Each row was made from one small tree. The marks that hang from a mark follow it in brackets, in alphabetical order. Every link used is in the known rows. Write each row's tree.
Known rows
ginaget(gapom(domo(zuzuf) dumeme) ruli): [-0.74 -1.58 -1.04 -0.14  1.67  0.99  2.18  2.07 -1.89  1.79 -0.14  0.56
  1.57 -0.01 -3.42 -1.51 -2.75 -3.37]
nefu(gapom(dumeme ginaget(ruli))): [-0.35  2.59 -1.19  2.82  0.50  2.15 -3.56  0.14 -0.71 -4.02  0.07  1.96
  0.66  3.42  2.86 -0.51  1.00 -1.37]
zuzuf(domo(gapom(dumeme))): [ 1.15 -0.93 -0.67 -1.70  2.14  0.02  0.30 -0.02  1.43 -1.90 -2.34 -0.05
 -1.00  0.42 -1.68  0.27 -1.21  0.28]
busazi(domo): [-1.51  1.08  0.74 -3.96  1.09 -1.09  1.11 -2.34  1.57  3.17  0.12 -0.63
 -3.11  1.48 -0.71  1.26  2.38 -0.98]
gapom(domo(zuzuf) dumeme ginaget): [ 0.58 -3.74  1.77 -0.73 -0.25 -0.15  0.65  1.40 -3.39 -1.89  3.07  1.80
  2.06 -1.27  1.67 -1.22 -0.70  0.99]
domo(gapom(dumeme ginaget(ruli))): [ 0.41  0.56 -2.13  1.12 -0.38  0.89 -0.69 -2.04  0.09 -0.94 -1.70 -0.24
  0.96  2.53  0.91  1.41  1.15 -0.73]
romo(dumeme): [ 1.11  4.10  0.80 -4.68  0.14 -0.94  0.38 -3.07  1.42  1.98  1.57 -0.43
 -0.57 -0.27 -1.80 -0.80  2.63 -1.30]
zuzuf(domo(gapom(dumeme ginaget(ruli)))): [-1.01 -0.54 -0.22  2.15  0.82  2.79 -1.36 -0.42  0.50 -1.91 -1.62  0.33
  2.49  3.12  1.11 -0.25  0.41  0.38]
fulu(gapom(domo dumeme ginaget)): [ 1.84 -0.55  0.16  0.16 -1.75 -3.08 -1.21  2.68  0.04 -3.40  1.61  2.58
  0.50 -3.61  1.22 -0.40  1.08  1.60]
zuzuf(domo(gapom)): [-0.29  1.11  0.36 -1.59  0.87  0.46  0.29 -1.45  2.81  1.99 -2.99 -2.53
 -2.23  0.53 -2.42  1.52 -0.28  0.80]
fulu(gapom(domo dumeme)): [ 2.52 -0.22 -0.94 -1.74 -0.67 -3.74 -0.27  2.24  0.86 -2.33 -0.17  2.61
 -2.56 -4.80 -1.90  0.21 -0.05  0.47]
nefu(gapom(domo)): [ 1.07  1.74 -0.33  1.07  0.02 -1.54 -0.94  0.75  1.56  0.80 -0.06 -0.69
 -4.51 -0.81  0.79 -0.34 -0.78  0.60]
gapom(domo): [ 0.87 -0.13  0.57 -1.82  0.55 -2.19  0.15 -0.62  1.06  3.56  0.25 -1.31
 -2.73 -3.04 -0.08 -0.98  0.36  1.00]
fulu(gapom(domo ginaget)): [ 0.46  1.36  0.91  0.31 -2.61 -2.83 -1.06  1.57  1.75  0.31  1.59  0.28
 -0.28 -3.73  1.04  0.85  1.78  2.62]
gapom(domo dumeme ginaget(ruli)): [-0.27 -1.61 -0.11  2.00  0.59  0.43 -1.60  0.57 -1.23 -0.19  1.06  1.30
  1.69 -0.77  3.64 -2.84  0.99  0.68]
domo(gapom(dumeme ginaget(ruli)) zuzuf): [-0.52 -0.73 -1.43  0.17 -0.87  2.42  0.93 -1.79 -1.11 -1.67 -1.40 -0.01
  1.89  3.45 -0.89  1.25 -0.65 -1.38]
ginaget(gapom(domo) ruli): [-1.71  1.64 -1.21  0.73  1.50 -0.28  0.62  0.39  1.42  6.07 -1.73 -2.61
 -0.84 -0.88 -2.10 -0.87 -0.75 -1.85]
fulu(gapom(domo dumeme ginaget(ruli))): [ 0.50  0.50 -0.69  2.26 -1.58 -0.50 -1.69  2.43  0.28 -2.46  0.36  2.58
  1.17 -2.20  1.21 -0.68  1.71  0.77]

Which tree is each row?
[ 1.70 -1.38 -1.39 -3.28 -0.23 -0.59  2.62 -1.92 -0.67 -1.50 -1.74 -0.15
 -1.61  0.91 -4.05  2.50 -2.39 -1.73] : domo(gapom(dumeme) zuzuf)
[-2.46  1.23  0.71  2.22  0.02  3.36 -1.41 -1.57  2.34  2.04 -2.30 -2.55
  1.42  2.63  0.51  0.38  1.44  1.22] : zuzuf(domo(gapom(ginaget(ruli))))
[-0.84 -0.22  0.95 -2.13  0.98 -0.83  3.21  0.98 -0.84  4.65  0.21 -1.79
 -0.32 -1.58 -3.76  0.28 -2.74 -1.62] : ginaget(gapom(domo(zuzuf)))
[-2.51 -1.18  1.63  1.42 -1.04  2.40  0.05 -0.31 -1.25  3.09  1.16 -0.48
  1.74  0.08  1.17 -1.84  0.79  0.88] : gapom(domo(zuzuf) ginaget(ruli))
[-1.21 -2.92  0.47  1.67  0.24  1.97  0.04  1.05 -3.05 -1.17  1.84  1.88
  2.39 -0.06  1.59 -2.24 -0.15 -0.30] : gapom(domo(zuzuf) dumeme ginaget(ruli))
[ 0.49 -0.82 -1.43 -2.70  0.58 -1.72  3.14 -2.43  2.16 -1.56 -1.70  0.40
 -3.33  2.71 -1.67  2.82  0.62 -1.85] : busazi(domo(gapom(dumeme)))
[ 0.22  0.39  0.60  0.65 -0.32  0.50  0.66  0.76 -0.31  0.16  0.17 -0.01
 -3.31  0.34 -0.76 -0.29 -2.16 -0.21] : nefu(gapom(domo(zuzuf)))
[ 1.93  0.04 -1.05 -0.62 -0.66 -1.52  0.08 -1.61  0.35 -2.26 -0.17 -0.73
  0.33  0.98  1.26  2.21  0.25  0.16] : domo(gapom(dumeme ginaget))
[-0.45  0.60  1.57  0.44 -0.27  0.74 -0.51 -0.94  2.23  1.23 -1.24 -2.24
  0.99  1.10  0.85  1.48  0.65  2.33] : zuzuf(domo(gapom(ginaget)))
[-0.36  2.18 -2.43 -1.38  2.81  0.68 -0.21  0.07 -0.33  2.11 -1.84 -0.52
  0.62  0.83 -3.00 -0.29 -0.75 -4.21] : ginaget(gapom(dumeme) ruli)
[-2.12  0.86  0.82  1.57 -2.87  1.43 -0.36  1.35  0.09  0.76  0.53  0.71
  1.24 -1.13 -1.24  0.22  1.23  0.99] : fulu(gapom(domo(zuzuf) ginaget(ruli)))
[ 0.74  1.51  0.93  3.19 -0.53 -0.79 -1.59  0.87  0.56 -0.94  1.68 -0.52
 -1.62 -0.23  4.15 -0.22  0.37  1.87] : nefu(gapom(domo ginaget))
[ 1.16 -3.43  0.58 -2.75  1.01 -0.62  1.65  0.87 -2.78 -0.70  1.08  1.85
 -0.85 -2.27 -1.48 -1.52 -1.84 -0.32] : gapom(domo(zuzuf) dumeme)
[-1.55  0.19  0.57  2.36 -0.30  0.87 -1.17 -0.53  0.12  3.39  0.82 -1.42
  0.75 -0.47  3.08 -1.89  1.89  1.59] : gapom(domo ginaget(ruli))
[-0.98  2.29 -0.26  2.14 -2.28 -0.62 -1.86  1.48  2.09  1.27  0.08 -0.25
  0.59 -2.14  0.67 -0.21  2.47  1.46] : fulu(gapom(domo ginaget(ruli)))
[ 0.88 -2.00 -0.12 -2.16  1.73 -1.37  3.44  1.99 -2.40  0.82  0.90  0.96
  0.65 -1.86 -3.38 -0.97 -3.52 -2.41] : ginaget(gapom(domo(zuzuf) dumeme))
[ 0.39 -1.43  1.05  0.12  0.97  0.39 -0.32  0.20  0.40 -2.59 -0.54  0.29
  1.87  1.19  1.01  0.29 -0.12  1.52] : zuzuf(domo(gapom(dumeme ginaget)))
[ 1.39  2.02 -0.17  0.68  0.54  0.17 -2.95  0.52 -0.79 -4.76  1.36  1.67
  0.32  1.78  2.90  0.37  0.12 -0.13] : nefu(gapom(dumeme ginaget))
[-2.08  1.10  0.69  4.74 -1.02  2.85 -1.17  0.70 -0.94 -0.23  0.82  0.26
  0.54  2.72  2.02 -1.24 -0.39  0.06] : nefu(gapom(domo(zuzuf) ginaget(ruli)))
[ 1.25 -2.17  0.69  0.00  0.08 -1.61 -0.45  1.06 -1.53 -1.29  2.66  1.19
  0.62 -2.25  3.61 -1.70  0.50  1.69] : gapom(domo dumeme ginaget)
[ 0.92 -1.80 -0.28 -1.35 -1.16  0.52  1.70 -1.47 -1.75 -2.90  0.00  0.22
  1.39  1.76 -0.97  2.29 -1.17 -0.57] : domo(gapom(dumeme ginaget) zuzuf)
[-0.51  0.18  0.39 -1.35 -1.75  0.47  1.65 -2.74  0.05  1.18 -0.69 -2.36
  0.35  1.84 -1.16  3.11 -0.26  0.33] : domo(gapom(ginaget) zuzuf)
